Every row comes from one small tree of marks. Brackets hold a mark, then the marks that hang from it, in the order of their numbers. Every link used is in the known rows. Which tree was each row made from?
In the rows, 128 means zero.
Known rows
[j450 j169 [j650 j448]]: 165 134 100 103 107 124 150 141 183 121 132 168 105 117 124 104 141  71 108 121 114 142 136 119 119 103 160 127 128 102 125 132 116 122 139 119 161  53 115 113 122 144 152 106 116 120 143 136 131 129
[j76 [j266 [j650 [j448 j778] j465 j538]]]: 161 156 163 150 105 146 166 133 142 138 143 101 109 127 106 123 156 134  87 146 154 135 120 123 190  96  99 156 163 148 117 176  91 116 120 134 121 127 150 110 108 135 106 142 128 126 190 142 128 117
[j169 j465]: 113  93 183 123 131 115  97 131 135 116 121 108 179 152 150 137 102 129 142 129 114 146 113 131  87 155 146 135 122 140  97 110 146 147 131 116 134 158 134 165 129 134 138 122 127 119  69 120 136 138
[j450 [j169 j465] [j650 [j448 j778] j538]]: 130 142 210 119  70 137 212 103 179 124 145 130 155 110 100 102 174  75  69 152 126 140 111 114 183  80 146 166 145 123  96 158 105 127 114 121 169 123 141 116 128 140 118 103 124 119 158 144 137 142
[j165 j56 [j76 j266]]: 101  58 148 110 151 111  80 145 136 151  93 141 153 153 131 124  52 129 122  97 118 102 126 158  92 131 118  97 123 119 151  70 160 135 149 116 103 168 119 176  95 103 127 147 130 120 114 128 107 119
[j56 [j165 j76]]:  75  97 147 111 136 114 107 118 118 142 102 153 188 151 158 145 129 132 143  86 124 103 132 155  95 161 139  98  85 119 136  90 173 144 146 126 106 171 102 145 119  99 128 116 119 135  80  99 127 101
[j165 j56 j76]:  94  75 157 107 140 111  76 114 121 147 105 126 179 157 147 133  53 112 145 107  98  71 123 151  85 138 134  92 120 127 146  38 161 142 148 121 115 149 103 170  96 105 125 116 130 125  72 114 103 122
[j650 j465 j538]:  95 144 164 125 143 132  95 130 135 121 134 129 204 132 113 121 155 152 146 135 125 102 139 119 123 119 113 143 131 137 117 131 146 132 132 126 107  99 115 137 105 135 128 112 118 121  92 145 133 127
[j266 j76 [j650 j448 j465 j538]]: 135 179  85 146 122 134 129 109 150 123 147 107  87 124 121 124 144 169 142 148 128 167 150 113 185 138 120 140 157 142 131 168 100 100 136 140 156  85 130 108 116 130 115 106 122 127 121 131 117 140
[j538 [j56 j165]]:  89 125 118 108 141 124 131 173  79 108 106 143 168 145 149 137 118 124 148 105 134 114 110 142  95 154 148 110  88 103 142 112 170 144 116 116 109 166 103 162 181 130 140 121 128 133  85 101 144 104
[j165 j56 [j76 [j266 j650]]]: 138  58 122 118 136 109  78 132 139 156 109 133 133 148 145 139  36  98 139  95 127 112 111 159 101 124 110  72 127 139 150  67 139 140 153 134 108 167 134 148 102 118 118 146 129 120 114 106  95 133
[j56 j165]: 106 123 116 119 153 128 122 169 124 115 111 145 157 149 153 141 138 127 137 103 138 122 126 126  94 156 155 105  93 113 130 122 161 139 128 117 107 155  99 157 127 113 143 114 118 135  84 102 129 115
[j76 [j266 [j650 j448 j465]]]: 171 129 123 137 123 122 108 161 142 129 128 127  81 140 135 135 120 134 117 141 148 158 138 117 123 130 114 129 130 144 124 154 107 119 125 129 138  98 150 108 101 137 133 147 129 126 140 136 122 131
[j450 j169]: 137 107 189 120 131 110 116 159 176 104 127 143 165 118 131 102 104  84 139 103 114 126 130 133 108 126 148 109 111 114 112 107 148 130 136 119 117  89 109 162 118 142 149 111 116 124 105 125 127 128
[j538 j650]: 113  91 135 166 129 121 100 135 124 122 130 125 156 114 139 139 120  76 111 100 120 116 119 148  93 149 140 130 123 111 115 101 155 134 124 114 124 129 104 146 140 130 144 137 125 127 106 122 128 142
[j663 j169]: 149  99 149 132 162 124 100 183 156 141 125 118 177 115 148 105 114 114 146 104 122 111 137 135 111 137 150 128 143 125  92 110 158 126 148 116 121 100 105 153 113 136 145 117 131 125  91 129 128 129
[j165 j56 [j76 [j266 [j650 j448 j465]]]]: 132 106 119 109 115 115  75 107 118 161 115 135 105 150 135 131  73 129 113 148 123 106 134 140 108 126  97  90 124 152 153 102 115 129 138 136 120 126 150 117  75 109 121 141 140 129 121 128  96 130
[j266 j76 [j650 [j448 j778] j465 j538]]: 153 164 116 153 102 137 189 107 164 129 151  81  97 121 116 135 132 136 111 151 117 157 129 123 218 123 112 140 159 163 117 149  91 102 127 133 152 114 134 120 113 134 104 104 126 127 153 118 121 143
[j450 j169 [j650 [j448 j778]]]: 179 129 165 118  97 132 208 142 194 128 133 146 111 112 121 109 140  51  63 117 120 122 121 127 151  91 152 142 125 116 118 115 101 120 139 112 161  89 116 120 117 143 141  99 120 125 165 130 137 126
[j266 [j650 j448 j465]]: 154 135 121 133 112 125 109 114 127 123 144 113 107 138 151 136 131 124 136 152 128 126 138 114 113 138 128 134 136 148 117 129 109 122 130 138 155  88 139 104 103 135 133 112 128 129  99 130 123 137
[j76 [j266 j650]]: 165  78 124 146 144 122 107 183 159 124 123 128 117 142 152 140  81 101 134  89 138 161 119 140 114 133 123 110 132 134 136 123 122 125 147 129 118 131 140 140 127 140 128 149 123 121 139 117 118 123
[j538 [j56 j165] [j76 j266] [j650 j465]]:  94 122  76 134 159 122 122 150  36 119 106 166 136 111 101 143 112 142 121 122 149 150 100 136  86 159 112 109  72 117 132 127 169 151  94 112 103 202 133 151 190 122 146 179 145 138 123 114 143 137
[j448 j778]: 157 101 170 144 135 127 163 158 167 127 126  99 159 134 144 139 105  97 107 104 113 102 112 143 124 126 143 144 137 137 108  79 141 128 134 111 121 143 111 170 124 130 133 111 122 125 132 116 138 115
[j56 [j165 [j76 [j266 j650]]]]: 115  81 113 122 135 112 101 141 115 147 106 156 145 145 156 149 118 114 128  75 149 150 108 162 112 153 114  75  89 139 147 135 145 144 147 142 103 193 131 130 112 114 117 149 124 131 124  87 116  94
[j76 [j266 [j650 j448 [j538 [j56 j165]]]]]: 114 168  96 121 115 151 154 153  84 122 123 140  87 132 125 129 173 152 133 120 166 154 126 132 156 118 129 124 129  87 161 202 132 121 107 138 118 151 132 105 185 126 117 155 125 131 174 119 140  98
[j76 [j266 [j650 j448]]]: 188 110 107 139 135 130 118 159 151 124 123 119  54 137 155 136 115 115 122 119 143 162 135 134 124 129 135 129 152 115 131 149 112 116 134 129 135 124 138 117 120 131 131 151 127 126 167 134 128 124
[j56 [j165 [j76 j266]]]:  78  92 134 115 148 112 111 162 120 146  86 166 164 148 146 136 119 140 123  79 144 135 120 162 103 155 128  96  94 120 149 118 168 138 146 124  97 199 109 152 116 101 132 148 118 134 115 111 129  86
[j266 j76 [j650 j448 j465]]: 188 151  47 136 123 119 123 122 162 121 139 109  63 137 148 136  94 145 139 148 117 183 151 120 155 162 127 113 129 157 129 129 106 101 139 129 152  94 133 122 109 136 134 109 126 126 103 113 116 151

Write each row's tree
159 127 116 168 146 135 173 112 116 138 119 115  67  97 104 135 128 129  80 144 134 139 124 119 128 133 118 168 141 130 107 123 126 127  98 111 132 166 141 138 127 112 141 172 142 141 190 150 141 151
[j538 [j76 j266] [j650 [j448 j778] j465]]
125 179 103 116 125 138 119  87  77 116 151 109 114 112 106 125 148 159 168 161 113 115 130 106 137 117 134 143 149 123 132 145 110 121 114 146 135 115 152 104 184 144 117 124 141 129 126 140 142 137
[j266 [j650 j448 j465 [j538 j56 j76]]]
 99 175 109 118 163 141 123  79 117 121 129 120 119 117 104 110 179 197 159 165 118 100 158  96 129 129 148 180 151 117 121 156 123 121 121 135 129 114 126 128 119 119 131 118 125 134 134 166 138 149
[j650 j448 j465 [j538 j76]]
190 148  83 156 110 126 177 117 164 124 142  84  69 125 145 146  98 123 103 151 112 170 127 130 181 146 123 116 142 165 111 104  96 105 134 124 157 124 137 131 104 139 122 102 129 129 137 106 116 140
[j266 j76 [j650 [j448 j778] j465]]
115 143 128 160 110 125 104 112 109 122 140 124 119 117 134 131 163 116 102 151 120 110 149 128  94 144 127 157 118 125 108 126 137 131 110 116 146  95 110 115 118 112 143 136 129 133 109 144 133 141
[j538 [j650 j448 j465]]
131 110  70 111 170 125 137 166  79 113 110 150  98 134 140 148  80 137 158  91 144 161 102 127 111 145 134  85  87 110 151 133 144 140 123 132 101 193 149 153 193 133 131 158 138 133 136  98 132 120
[j538 [j56 j165] [j76 [j266 j650]]]
117  68 124 116 129 105  59 138 119 158 115 140 162 149 129 136  29 117 130 122 124 115 115 150  96 128  84  69 108 165 148  64 131 143 150 134 104 153 147 139  80 117 120 143 137 123  92 111  91 138
[j165 j56 [j76 [j266 [j650 j465]]]]
134 107 154  99 114 108 123 149 177 120 141 185 185 123 111 108 106  65 109 126 122 138 117 121 103 111 117 108  87 140 116  98 130 136 147 120 133  51 126 125  99 163 154  94 127 119  83 131 124 140
[j450 j169 [j650 j465]]
152 142 124 146 136 152 186  93 139 122 144  79  88 110 127 135 148 132 143 129 114 110 131 111 176 102 153 165 171 116 117 143  98 116 125 143 136 155 140 122 149 132 107 117 127 133 191 138 131 138
[j266 [j650 [j448 j778] [j538 j76]]]
123 173 104 127 142 138 110  83 110 119 146 110 101 118 120 127 156 170 166 158 121 118 149  92 143 122 135 159 155 131 133 151  99 126 125 150 137 113 145  98 126 131 113 117 130 135 130 149 121 157
[j266 [j650 j448 j465 [j538 j76]]]
144  97 147 120 109 111  81 102 130 155 123 131 109 137 138 132 106 144 120 124 132 143 138 147 112 141 106 115 123 154 138 136 118 128 146 143 131 132 148  95  90 121 125 142 127 124 134 129 122 111
[j165 [j76 [j266 [j650 j448 j465]]]]
 93  98 116 116 124 111  90 147 105 153 113 162 165 147 141 151 105 134 130  99 147 147 112 152 102 158  88  77  74 159 143 119 147 146 142 143  95 182 139 115 103 120 124 144 129 133  93  92 115 111
[j56 [j165 [j76 [j266 [j650 j465]]]]]
 79 170  63 128 140 132 138 103  25 112 123 147 100 110 115 134 162 154 134 152 129 107 129 117  90 167 139 135  86  98 133 136 153 142  80 120 123 164 119 126 184 109 148 145 146 146 103 124 146 140
[j538 [j56 j165] j76 [j650 j448 j465]]
135 150 140 125  96 138 117 144  96 121 140 117 112 129 107 118 149 150 132 144 151 147 131 125 147 113 102 141 147 125 139 183 116 124 116 137 127 102 151  99 165 142 116 154 135 121 160 147 138 110
[j76 [j266 [j650 j448 j465 [j538 j56]]]]
106 167 149 123 122 141 110  92 123 124 132 117 147 133 116 110 184 183 133 160 130 102 155 112 130 126 132 175 149 122 127 157 129 129 121 130 130  86 116 115 108 116 128 112 123 129 122 163 137 124
[j650 j448 j465 j538]
202 126  85 158 115 130 195 138 182 125 140  78  49 124 156 144  94 101 108 120 113 176 128 138 187 139 149 114 156 143 120 106  98  89 139 122 157 129 121 136 127 134 119 110 126 126 158 102 120 132
[j266 j76 [j650 [j448 j778]]]
146 125 151 172  95 134 160 106 118 134 139 101 120 109 124 133 151  98  75 148 124  93 123 130 124 130 118 170 126 138  99 113 129 128 102 107 146 125 111 123 109 118 136 129 132 134 144 136 139 131
[j538 [j650 [j448 j778] j465]]
119 150 116 116 125 146 146 109 156 138 138 141 116 130 122 121 183 125 123 131 127 112 141 117 142  97 153 160 156  97 146 164 111 119 139 129 153  89 110 102 130 127 126 106 121 117 148 156 144 131
[j450 [j650 j448 j538]]
164 104  96 127 178 118  99 139 138 122 123 136 115 130 130 146  79 138 160 124 134 168 127 110 110 143 115 110 117 150 124 116 116 137 140 133 112 131 163 136 119 147 134 148 135 130 126 130 119 156
[j538 [j76 [j266 [j650 j465]]]]
134 111 163 147 148 135 109 167 157 127 135 125 139 130 128 133 118 118 149  95 149 161 132 132 151 111 113 130 152 120 132 158 124 120 146 136 109 128 136 126 130 143 115 149 116 117 158 133 125 129
[j76 [j266 [j650 j538]]]
106 164 121 112 112 144 123 110 140 136 147 148 140 131 106 118 194 135 116 154 135 109 146 112 134 107 129 163 140 123 136 156 113 125 131 129 148  68 122  90 112 132 125 101 125 121 121 159 136 136
[j450 [j650 j448 j465 j538]]
 89 154 138 117 112 139 124 131  80 109 136 133 168 136 135 144 142 118 170 102 144 117 104 137 136 124 127 103 113 110 143 144 146 140 119 139 100 158 120 118 194 139 112 119 127 128 104  96 134  97
[j266 [j650 [j538 [j56 j165]]]]
 60 209  97 101 148 143 143 102  45 111 119 139 134 123 103 113 195 212 163 159 132 108 139 100 125 141 145 156 112 101 146 156 147 142  95 132 114 153 121 124 181 114 129 124 135 141 116 142 151 122
[j650 j448 j465 [j538 [j56 j165] j76]]
127 153 100 101 148 137 174  98 170 117 140 167 105  99  95  89 167 112 142 126 114 126 149 101 153  85 165 147 142  83 144 162 100 115 135 131 153  73 119 113 137 139 129 114 120 129 164 159 133 147
[j450 j169 [j650 j448 [j538 j76]]]
108 143 124 117 140 130 104  92  87 113 150 111 172 117 109 137 109 143 179 130 111 113 115 116 128 117 119 125 128 131 122 129 127 134 125 145 109 128 152 117 189 156 119 125 140 124  94 129 134 144
[j266 [j650 j465 [j538 j56 j76]]]
123 183 162 120 132 146 183  95  85 122 138  91 134 109  95 111 158 168 125 162 114  79 129 111 153 104 140 185 150 122 117 125 122 124  97 126 124 142 135 141 178 134 125 121 140 132 158 153 157 126
[j650 [j448 j778] j465 [j538 j56 j76]]
108 148 111 145 135 124 115  88  62 116 134 123  96 103 118 130 132 136 138 155 106  99 129 121  82 149 137 153 118 106 122 112 142 133  93 121 140 130 124 124 186 127 149 150 147 136 121 145 146 148
[j538 j56 j76 [j650 j448 j465]]
102 112 137 118 118 131  94  98 131 153 121 124 102 135 121 125 108 141 132 119 131 102 134 145 145  97 113 113 172 117 168 133 118 122 136 146 128 146 131 118 102 105 102 148 130 124 162 133 102 127
[j165 j56 [j76 [j266 [j650 j448 j538]]]]
147 131 162 138 113 133 161 128 137 129 128  98 137 129 132 126 146 130  94 152 122 104 129 118 130 134 137 157 132 147  97 119 112 127 115 114 136 118 121 140 106 123 135 105 128 131 134 136 137 119
[j650 [j448 j778] j465]
133 117 148 138 131 133  91 152 137 130 139 130 160 127 118 128 126 136 142 121 147 152 130 123 146 112  91 127 137 148 131 157 119 132 134 138 109 121 147 118 114 147 116 146 122 123 130 139 120 127
[j76 [j266 [j650 j465 j538]]]
147 166 181 118  84 137 190 120 184 132 151 153 156 103  88  91 182  96  70 153 131 110 126 111 172  70 122 152 135 133 121 150 102 121 123 122 152  70 124 102 105 141 127  93 122 120 157 151 137 133
[j450 j169 [j650 [j448 j778] j465 j538]]
